Each row was made from one path, in order. Every step used is in the known rows, and no mark comes twice. Write each row's path.
Known rows
R > C > M > N: 1 -2 10 9 -6 -12 13 0 3 1 -6 7 4 2 11 -10 -4 0 27 1 1 -12 2 8 6 -1 -4 9
 -16 -2 7 1 -29
Q > Y: -1 -3 -6 -1 6 -3 -7 -4 5 7 5 -15 1 -2 6 -3 -1 -2 -1 -1 11 2 1 -1 -2 -1 3
 1 5 -3 -3 2 -1
L > Q > Y: 0 -1 -4 -2 10 1 -7 -4 7 8 0 -30 -1 -2 11 0 2 5 1 -1 17 5 2 -9 -3 -1 1 4
 18 -3 -8 0 -3
Z > N > M: -6 2 6 6 -8 -7 0 -2 0 2 -3 0 7 5 15 -4 1 1 9 -2 -8 -18 2 0 -3 -8 -2 3 -8
 4 9 -11 -7
D > Z: -1 -1 2 -6 -3 -17 6 -3 -2 -1 0 2 0 2 4 -3 1 -1 7 -12 0 -6 2 5 3 -3 -7 2
 -3 0 5 3 -11
D > Z > C > R > N > A: 9 0 14 -12 -2 -31 23 -4 -6 0 -6 3 -9 5 29 -22 -5 -2 38 -21 -12 -15 4 13
 0 -12 -16 11 -25 5 18 32 -36
A > C > Z: 5 1 -6 -4 -1 -5 6 -3 -6 1 -6 -1 0 1 3 -2 -6 -4 21 -3 -5 -3 2 3 0 -1 -2 1
 -10 3 19 5 -24
M > T: -1 0 2 10 -1 6 1 1 0 9 -3 4 -1 -3 6 -2 4 2 7 3 3 -4 1 3 -11 2 2 2 -2 0 1
 1 -15
M > N > Z > D: -1 -4 7 -8 -16 -21 7 2 0 1 -4 6 0 8 21 -11 -6 2 14 -10 1 -19 1 6 3 -10
 -11 4 -10 3 16 -3 -20
M > N > R > C > Z: 9 -4 9 -9 -8 -19 17 2 3 4 -11 7 4 0 21 -7 -11 3 41 -9 0 -18 2 6 3 3 -10
 10 -14 2 15 20 -42
R > C: 0 0 5 1 0 -6 6 1 -1 0 -3 2 4 0 5 -3 -7 1 14 -3 -3 1 0 5 4 0 -5 5 -6 0 0
 10 -18
N > Z > C: -2 0 3 -6 -3 -16 13 0 -4 -1 3 1 2 6 14 -9 -11 3 18 -7 -3 -5 1 2 -1 -5 -7
 10 -8 1 16 17 -20
N > Z: -1 1 2 -5 -3 -6 9 1 -1 -1 1 1 1 6 11 -5 -4 1 6 -5 0 -6 -1 0 -1 -3 -4 1
 -1 -1 6 1 -11
Y > Q: 2 -1 0 0 0 -8 -7 -2 -1 0 12 -16 2 -2 8 -2 -3 1 -1 -1 4 2 1 -6 -1 0 0 0 7
 1 -1 -1 3
Q > L: -1 2 1 0 12 -1 -5 7 -9 -6 4 -10 -1 -2 12 0 0 1 0 -3 2 4 -1 -8 2 -8 3 1 3
 4 0 2 -3
A > C > Z > N > R: 8 -2 -1 -10 -12 -17 9 -4 -9 1 -13 -3 2 -2 17 -7 -11 -2 37 -8 -13 -21 3 2
 -4 -9 -6 3 -18 8 30 6 -27
U > A > C > R > N: 12 2 7 0 -1 -8 8 -1 -6 -4 -13 -6 -7 -4 14 -8 -9 -4 28 -5 -18 -8 -1 6 -3
 -8 2 -1 -22 6 16 3 -17
U > A: 1 0 4 3 -1 1 2 3 1 -3 -5 -8 -9 4 0 -1 -1 2 -5 -1 -4 -2 -2 -7 -1 0 6 -1
 -2 1 -1 -4 -6
N > M > T: -4 3 6 16 -3 8 2 2 2 10 -3 7 7 3 16 -3 10 2 14 2 2 -10 1 3 -14 0 2 2 -4
 0 4 -7 -21
T > M > N: 2 -4 5 9 -6 -8 5 2 8 5 -1 13 1 -2 4 -1 0 5 3 9 13 -15 2 5 2 1 2 9 -3 -2
 5 -2 -10
T > M > N > R > C > A > L > Q: 17 -3 23 6 -13 -10 19 1 14 3 -13 0 -8 0 26 -4 0 14 23 0 11 -19 3 -5 0 -9
 -6 15 -1 1 -5 23 -44
T > M > N > Z: 1 -4 6 4 -10 -14 14 3 7 4 0 14 2 4 14 -6 -4 6 9 4 13 -21 1 5 1 -2 -1 10
 -4 -3 11 -1 -20
J > L > Q: -2 5 8 0 24 6 0 -2 6 -2 -7 -27 -8 -3 12 4 1 10 6 2 9 4 4 -13 -1 -8 -2 6
 17 6 -11 -1 -5
C > Z > N: 0 0 -2 -5 -6 -11 5 -4 -2 4 -5 -4 -2 4 7 -5 -7 0 14 -6 -9 -13 3 -3 0 -3
 -5 7 -11 7 13 0 -18
T > M > N > R: 8 -6 8 4 -11 -11 9 2 8 4 -6 14 3 -3 13 -1 1 6 17 4 13 -22 2 5 -2 -1 1 9
 -3 -2 10 3 -12
J > L > Q > Y: -3 1 1 -1 30 3 -7 -6 11 5 -1 -41 -7 -5 18 1 0 8 5 1 20 6 4 -14 -3 -9 1 6
 22 3 -14 0 -6
M > N > R > C > A: 13 -4 19 -4 -9 -14 17 2 2 4 -8 9 0 -1 20 -7 -5 6 21 -6 1 -17 1 9 3 -1 -6
 5 -16 2 7 27 -40
A > L: 1 0 0 1 -5 2 -2 -1 4 -4 -2 1 -8 -1 3 -1 0 -2 -4 0 -2 -1 0 -7 0 -7 -1 -1
 1 2 -10 0 3
U > A > C > R: 13 1 3 0 -4 -3 7 0 -6 -3 -9 -8 -9 -2 1 -6 -3 -4 24 -2 -10 -5 1 -1 -2 -7
 7 -2 -17 5 17 6 -13
D > Z > C > R > N > M > T: 4 2 15 6 -3 -26 19 -3 -2 11 -4 10 9 4 36 -16 0 -2 57 -17 -10 -21 6 16
 -13 -9 -14 15 -28 6 23 19 -44
T > M > N > A: 4 -4 10 9 -9 -5 11 3 6 4 -6 13 -11 2 12 -9 4 6 -2 7 14 -19 1 5 1 -1 2 6
 -3 -3 5 4 -21
Y > Q > L: 0 1 1 0 12 -9 -12 5 -10 -5 16 -27 2 -3 21 -2 -4 2 -1 -4 6 7 0 -15 1 -8 3
 0 9 4 -1 1 0

Write each row's path
14 0 15 -4 -11 -6 15 -1 3 -2 -8 4 -7 3 18 -5 -2 2 17 -8 -8 -7 1 -3 0 -8
 -6 2 -10 3 -5 27 -33 : N > R > C > A > L
4 -3 15 5 -16 -29 22 -3 -4 7 -14 6 6 2 32 -18 0 2 56 -16 -10 -28 7 11 -9
 -11 -12 14 -25 3 20 6 -52 : D > Z > N > R > C > M > T
5 2 13 -4 -1 -33 18 -4 -2 2 0 6 9 7 30 -14 -3 -3 51 -20 -14 -17 5 13 -2
 -12 -15 14 -26 5 23 19 -29 : D > Z > C > R > N > M
3 0 2 3 -3 -1 1 1 -6 -6 -10 -7 -8 -1 1 -2 -6 -1 3 0 -7 -3 -1 0 0 -4 7 -3
 -8 2 11 -3 -13 : U > A > C
-3 -2 4 -7 -10 -26 5 -4 -4 0 -3 -1 0 1 10 -7 -5 0 8 -13 -8 -17 4 5 3 -9
 -9 6 -10 5 10 0 -11 : D > Z > N
11 0 7 -5 -11 -10 10 -4 -9 1 -12 -2 -11 -2 15 -17 -4 -3 27 -5 -12 -19 3
 4 -2 -15 -2 -1 -23 9 22 13 -20 : Z > N > A > C > R
-2 -1 3 -9 -12 -14 6 1 -4 -1 -3 1 1 12 15 -9 -2 1 12 -13 -5 -9 1 2 0 -11
 -10 3 -7 3 15 -4 -16 : N > Z > D
12 -3 19 -11 -20 -32 20 -5 -1 -2 -11 3 -7 3 28 -13 -7 2 26 -22 -15 -24 4
 2 3 -17 -16 8 -21 8 5 27 -43 : D > Z > N > R > C > A > L
10 1 6 -12 -10 -22 12 -3 -10 -2 -10 3 2 5 29 -17 -10 -5 46 -16 -19 -15 2
 15 -3 -19 -14 2 -27 8 31 4 -26 : A > C > R > N > Z > D
5 0 -4 -7 -9 -13 3 -3 -9 -1 -9 -1 -1 7 6 -6 -4 -5 27 -10 -10 -6 4 5 0 -9
 -8 2 -16 6 29 0 -28 : A > C > Z > D
-1 -2 10 -9 -11 -22 10 -4 -5 -1 -8 0 -11 6 18 -16 -1 1 4 -15 -7 -21 3 4
 2 -11 -10 3 -11 4 9 6 -23 : D > Z > N > A
1 -5 7 1 -18 -22 11 2 4 3 -3 13 1 9 19 -10 -2 6 15 -4 8 -23 3 8 2 -10 -8
 11 -9 0 20 -5 -25 : T > M > N > Z > D
-2 -2 4 -7 -2 -28 11 -3 -4 -1 3 2 1 3 7 -7 -6 0 19 -14 -3 -5 4 7 4 -5
 -11 11 -10 2 14 20 -18 : D > Z > C
7 -2 8 -6 -5 -10 9 2 -1 -1 -8 3 6 -1 14 -3 -6 3 28 -7 -4 -5 -1 5 0 -2 -7
 4 -6 0 5 15 -21 : N > R > C
4 3 13 12 1 -9 13 0 -1 12 -4 8 8 2 32 -13 0 0 50 -5 -10 -15 3 12 -16 -6
 -6 12 -25 6 18 16 -34 : Z > C > R > N > M > T
16 -5 20 6 -17 -14 19 1 11 3 -9 17 -6 0 21 -6 -2 8 20 1 6 -22 2 3 2 -7
 -4 11 -14 0 1 25 -42 : T > M > N > R > C > A > L
9 1 7 -12 -9 -20 13 -1 -4 0 -6 2 1 10 28 -16 -5 -2 37 -18 -15 -14 1 8 -3
 -15 -14 5 -21 6 19 3 -20 : C > R > N > Z > D
5 1 20 8 -9 -4 16 -1 8 -4 -17 -8 -17 5 27 -16 1 6 22 -2 5 -14 2 -8 3 -11
 -8 9 -3 -1 -10 5 -40 : R > C > M > N > A > L > Q
-4 4 8 7 2 -3 1 0 2 1 -4 5 9 5 21 -3 0 0 11 -3 -9 -10 -1 8 -4 -4 -5 1 -6
 0 3 -11 -10 : R > N > M
-1 -3 5 -5 -9 -13 10 2 3 1 -1 7 0 2 17 -8 -8 2 7 -2 6 -17 -1 4 3 -1 -5 3
 -4 -1 7 1 -16 : M > N > Z
3 3 12 17 -3 3 12 -2 -7 3 -17 6 -8 0 28 -19 3 -3 28 1 -9 -14 1 15 -14 -8
 -1 0 -20 -1 15 -5 -44 : R > N > A > C > M > T
8 -3 8 -9 -8 -25 20 0 1 4 2 6 0 2 20 -15 -12 1 39 -7 0 -18 3 5 2 -7 -8
 13 -21 5 23 27 -24 : M > N > Z > C > R
9 -2 4 -11 -3 -30 17 -4 -4 2 4 1 0 2 8 -11 -3 -2 39 -17 -5 -7 6 6 2 -8
 -10 13 -20 5 20 29 -19 : D > Z > C > R
2 -1 9 6 -12 -13 16 1 -3 -6 -12 -1 -7 5 18 -14 -7 -1 24 -1 -4 -21 1 3 1
 -8 4 2 -19 -2 24 -11 -34 : U > A > C > M > N > Z
7 1 7 2 -6 4 4 -2 4 -1 0 1 -14 3 4 -2 4 0 -10 -1 -3 -1 1 -8 -1 -7 1 -2
 -5 3 -10 12 -12 : C > A > L
5 -4 8 8 -4 -2 2 -3 18 8 -7 -17 -20 0 26 -10 5 9 -5 5 29 -15 2 -11 -3 -9
 2 10 15 -4 -15 5 -21 : T > M > N > A > L > Q > Y
9 -6 13 4 -11 -17 15 3 7 4 -8 16 7 -4 18 -4 -6 8 31 2 9 -21 2 10 2 -1 -4
 13 -9 -2 10 14 -29 : T > M > N > R > C
-3 1 8 -6 0 -20 14 0 -4 -1 -1 3 5 4 27 -12 -17 2 22 -9 -11 -9 -1 10 -2
 -6 -13 10 -13 2 14 14 -24 : R > N > Z > C
2 0 -3 -5 -8 -13 5 -5 -8 1 -9 -3 0 0 8 -6 -12 -3 23 -4 -13 -14 3 3 0 -7
 -5 4 -17 9 25 1 -25 : A > C > Z > N
12 -1 15 -4 -5 -8 16 1 -1 2 -7 3 1 3 15 -5 -1 5 21 -8 -5 -6 1 4 -1 -2 -5
 3 -11 1 5 27 -35 : N > R > C > A
3 1 10 -5 -4 -14 19 0 -3 2 4 2 -3 10 15 -11 -6 5 11 -8 -4 -6 2 2 -1 -5
 -6 9 -14 2 16 28 -34 : N > Z > C > A
6 1 14 -5 -5 -20 15 -5 3 -1 -2 -13 -14 7 16 -6 0 7 11 -15 0 -4 6 -8 2
 -12 -12 12 -2 5 -1 29 -33 : D > Z > C > A > L > Q
6 1 11 2 -2 -4 12 0 -1 3 -2 3 -1 5 5 -4 -3 4 7 -4 -5 1 1 5 3 0 -4 4 -11
 1 1 21 -33 : R > C > A
7 0 3 0 4 5 -2 -7 12 7 0 -30 -15 1 14 -2 5 5 -9 -2 14 3 2 -16 -4 -8 2 2
 12 -1 -18 11 -15 : C > A > L > Q > Y
0 -3 13 0 -16 -27 19 0 -1 -1 -8 8 4 13 26 -19 -6 1 40 -12 -4 -20 4 10 6
 -12 -14 11 -22 0 22 -3 -45 : R > C > M > N > Z > D
4 4 18 -5 -3 -14 18 -2 3 -2 -5 -12 -11 8 35 -12 -11 8 15 -11 -9 -8 1 -6
 -4 -14 -15 12 -5 5 -2 24 -38 : R > N > Z > C > A > L > Q
3 0 4 4 -7 3 0 1 4 -7 -7 -8 -17 2 3 -1 -2 0 -8 -1 -7 -2 -2 -14 -1 -6 5
 -2 -1 2 -11 -3 -3 : U > A > L
